Every row comes from one small tree of marks. Brackets hold a mark, then the marks that hang from it, in the order of their numbers. Every link used is in the known rows. Which tree was each row made from?
Known rows
{Z_147 {Z_342 Z_771}}: -1.06  +0.01  -3.77  +3.07  +1.42  -1.83  -3.97  -0.64  +0.43  +0.04  -1.26  +0.93  -3.83  -0.69  +4.92  +2.68  -4.40
{Z_342 Z_147 Z_413 {Z_771 {Z_567 Z_560}}}: -2.63  +4.11  -1.77  -0.80  -2.17  +2.44  -0.89  -2.28  +1.93  +3.91  -4.28  -0.50  -4.87  -0.53  +1.15  +3.19  -4.26
{Z_413 {Z_342 Z_147 Z_771}}: -0.72  +0.64  -3.29  +0.77  -0.22  -0.80  -3.14  -2.58  +1.05  +0.05  +0.45  +1.74  -3.81  -2.50  +1.80  +1.63  -4.74
{Z_413 {Z_342 Z_147}}: -1.64  -0.31  -2.84  +0.74  +1.51  -2.14  -2.87  -0.91  +1.18  -1.29  +0.37  +1.65  -3.20  -1.67  +1.81  +0.33  -4.98
{Z_560 {Z_567 {Z_771 {Z_342 Z_147 Z_413}} Z_980}}: +1.21  +3.42  -0.50  +0.74  +1.96  +3.14  -1.79  -1.15  +2.01  +5.87  -5.32  -0.24  -0.44  -0.45  +0.77  +3.53  -4.07
{Z_342 Z_147 {Z_771 Z_567}}: -2.96  +3.37  -3.46  +1.29  -0.75  -0.30  -2.66  -0.99  +0.00  +1.67  -0.70  +0.49  -4.53  -1.71  +3.10  +3.17  -3.17
{Z_980 Z_567}: -2.68  -1.38  -5.15  +0.95  +2.96  -3.57  -2.57  +0.61  -0.50  -3.07  -1.63  +2.03  -1.39  -0.97  +5.04  +0.48  -3.37
{Z_236 {Z_342 Z_147 Z_413 {Z_771 Z_567}}}: -0.71  +4.07  -3.45  -1.00  +0.12  +0.91  -2.43  -3.39  +1.42  +2.84  -1.78  +0.28  -5.21  -2.89  +3.27  +2.82  -4.37
{Z_560 {Z_567 Z_771 Z_980}}: -2.04  +0.40  -3.40  +1.57  +4.05  -0.38  -4.01  +0.94  +0.75  +3.27  -3.75  +2.68  -0.07  +0.07  +2.63  +1.52  -2.49
{Z_342 Z_147 Z_413 {Z_771 Z_567}}: -1.82  +3.74  -2.42  -0.30  -1.00  +0.78  -2.10  -2.47  +1.33  +2.96  -2.28  -0.29  -3.62  -1.46  +2.61  +3.75  -2.39
{Z_560 {Z_567 Z_771}}: -2.85  -0.09  -3.07  +2.01  +3.38  -1.51  -3.39  +0.45  +0.34  +1.32  -2.96  +3.03  -0.93  +0.19  +3.25  +3.05  -1.84
{Z_567 Z_560 Z_980}: -4.07  +0.25  -3.92  +0.51  +2.77  -0.03  -3.61  +1.06  +1.89  +1.11  -3.35  +1.99  -2.23  +0.46  +2.13  -2.56  -5.47
{Z_147 {Z_342 Z_413 {Z_771 {Z_567 Z_560 Z_980}}}}: -0.65  +3.05  -2.54  +1.29  +0.24  +1.51  -1.35  -0.36  +1.57  +5.58  -6.35  -1.61  -4.82  +0.59  +2.84  +1.91  -6.18
{Z_560 {Z_567 Z_980}}: -2.31  +1.48  -3.58  +1.09  +3.82  -1.86  -4.63  +0.62  +0.59  +1.62  -2.06  +2.48  -0.30  -0.86  +2.94  +0.34  -2.32
{Z_560 {Z_567 {Z_771 {Z_342 Z_147}} Z_980}}: +0.19  +2.93  -1.50  +2.40  +2.11  +2.09  -2.34  +0.33  +0.76  +4.59  -3.85  +0.67  -1.41  -0.76  +1.40  +2.79  -4.64
{Z_771 Z_567}: -4.47  +1.24  -4.37  +2.34  +2.67  -2.95  -2.97  +1.47  -0.26  -0.75  -1.66  +1.13  -3.62  -0.15  +4.84  +0.61  -2.88
{Z_342 Z_147 {Z_771 {Z_567 Z_560}}}: -3.83  +3.67  -2.73  +0.84  -1.99  +1.21  -1.47  -0.84  +0.49  +2.66  -2.68  +0.46  -5.75  -0.67  +1.80  +2.59  -4.99
{Z_342 Z_413 {Z_771 Z_567}}: -2.69  +2.82  -3.74  +0.71  +0.88  -0.50  -2.62  -1.79  +0.78  +1.87  -3.01  +0.26  -3.28  -0.69  +4.19  +2.55  -1.99

Which tree is each row?
-0.29  +1.38  -1.12  +1.26  +1.41  +2.43  -1.30  -1.49  +2.45  +2.32  -4.04  -0.34  -2.19  +0.05  +2.17  +2.85  -4.69 -> {Z_567 {Z_771 {Z_342 Z_147 Z_413}}}
-0.58  +2.85  -3.94  +1.17  -0.24  -0.08  -2.49  -0.95  +0.35  +3.34  -1.27  +0.27  -4.53  -2.43  +1.67  +0.93  -5.35 -> {Z_413 {Z_342 Z_147 {Z_771 {Z_567 Z_980}}}}
-1.18  +1.81  -0.30  +0.64  +0.26  +4.05  -0.04  -1.38  +2.93  +3.28  -5.89  -0.57  -3.32  +0.88  +0.80  +2.34  -6.54 -> {Z_567 Z_560 {Z_771 {Z_342 Z_147 Z_413}}}
-0.64  -0.12  -2.51  +1.09  +1.90  +1.74  +1.19  -0.33  +1.12  +1.16  -7.62  -0.10  -2.44  +1.16  +3.26  +1.76  -6.40 -> {Z_980 {Z_567 Z_560 {Z_771 {Z_342 Z_413}}}}
+0.19  -0.58  -3.25  +1.63  +2.98  +0.19  +0.03  -0.35  +0.54  +0.15  -5.55  +0.07  -1.27  +0.20  +4.55  +2.44  -4.51 -> {Z_980 {Z_567 {Z_771 {Z_342 Z_413}}}}
-0.41  +2.19  -0.77  +0.17  +0.94  +4.97  -0.66  -0.77  +3.42  +5.32  -6.66  -0.86  -2.49  +0.83  +0.00  +0.67  -7.29 -> {Z_567 Z_560 {Z_771 {Z_342 Z_147 Z_413}} Z_980}
-0.44  +2.52  -1.24  +0.76  +1.28  +1.00  -2.01  -1.87  +2.18  +0.71  -2.29  -0.69  -2.28  -1.01  +2.53  +1.73  -4.47 -> {Z_771 {Z_342 Z_147 Z_413}}
-1.27  +5.06  -1.03  +0.51  +0.12  +3.23  -0.06  +0.06  +1.92  +4.83  -5.84  -2.24  -4.23  +0.06  +0.98  +0.30  -7.05 -> {Z_771 {Z_342 Z_147 Z_413} {Z_567 Z_560 Z_980}}
+0.01  +0.58  -2.70  +1.42  +1.34  -0.85  -3.37  -2.13  +1.86  +1.27  -2.86  +0.02  -3.04  -0.52  +4.34  +3.38  -3.72 -> {Z_147 {Z_342 Z_413 Z_771}}
+0.05  +0.90  -1.09  +0.11  +0.12  +3.00  +1.79  -1.00  +1.55  +2.14  -6.70  -0.79  -2.77  +0.37  +1.61  +3.07  -6.94 -> {Z_980 {Z_567 Z_560 {Z_771 {Z_342 Z_147 Z_413}}}}
-2.49  +2.49  -5.76  +1.72  +2.04  -1.52  -3.61  -1.13  -0.30  +0.59  -1.02  +1.78  -5.67  -2.34  +5.52  +1.01  -4.50 -> {Z_236 {Z_342 {Z_771 Z_567}}}
-1.24  +2.37  -3.44  +1.57  -0.82  -1.21  -1.73  -1.43  -0.18  +1.22  -0.46  +0.51  -5.42  -2.33  +2.45  +2.46  -4.66 -> {Z_413 {Z_342 Z_147 {Z_771 Z_567}}}
-1.91  +4.63  -2.08  -1.35  -1.43  +3.34  -1.44  -1.74  +2.42  +5.95  -4.88  -0.82  -4.00  -0.64  +0.52  +1.56  -4.94 -> {Z_342 Z_147 Z_413 {Z_771 {Z_567 Z_560 Z_980}}}
+0.11  +4.36  -3.88  -1.34  +0.86  +1.95  -3.02  -2.80  +1.97  +4.90  -2.64  -0.02  -4.31  -3.03  +2.53  +1.35  -5.10 -> {Z_236 {Z_342 Z_147 Z_413 {Z_771 {Z_567 Z_980}}}}
-1.78  -0.62  -3.37  +2.70  +2.03  +0.62  +0.63  +1.23  -0.16  -0.12  -6.04  +0.73  -3.28  +0.93  +3.81  +1.16  -7.18 -> {Z_980 {Z_567 Z_560 {Z_771 Z_342}}}
-1.80  +3.22  -2.69  +2.51  +2.32  -0.69  -1.16  +0.02  +0.48  +0.84  -4.02  -1.15  -3.47  +0.05  +4.64  +1.23  -3.90 -> {Z_771 {Z_342 Z_413} Z_567}
-1.95  +4.69  -0.62  +1.02  -0.48  +2.08  +0.60  -0.60  +1.46  +2.89  -5.07  -2.00  -5.08  +0.20  +1.65  +1.87  -6.32 -> {Z_771 {Z_342 Z_147 Z_413} {Z_567 Z_560}}
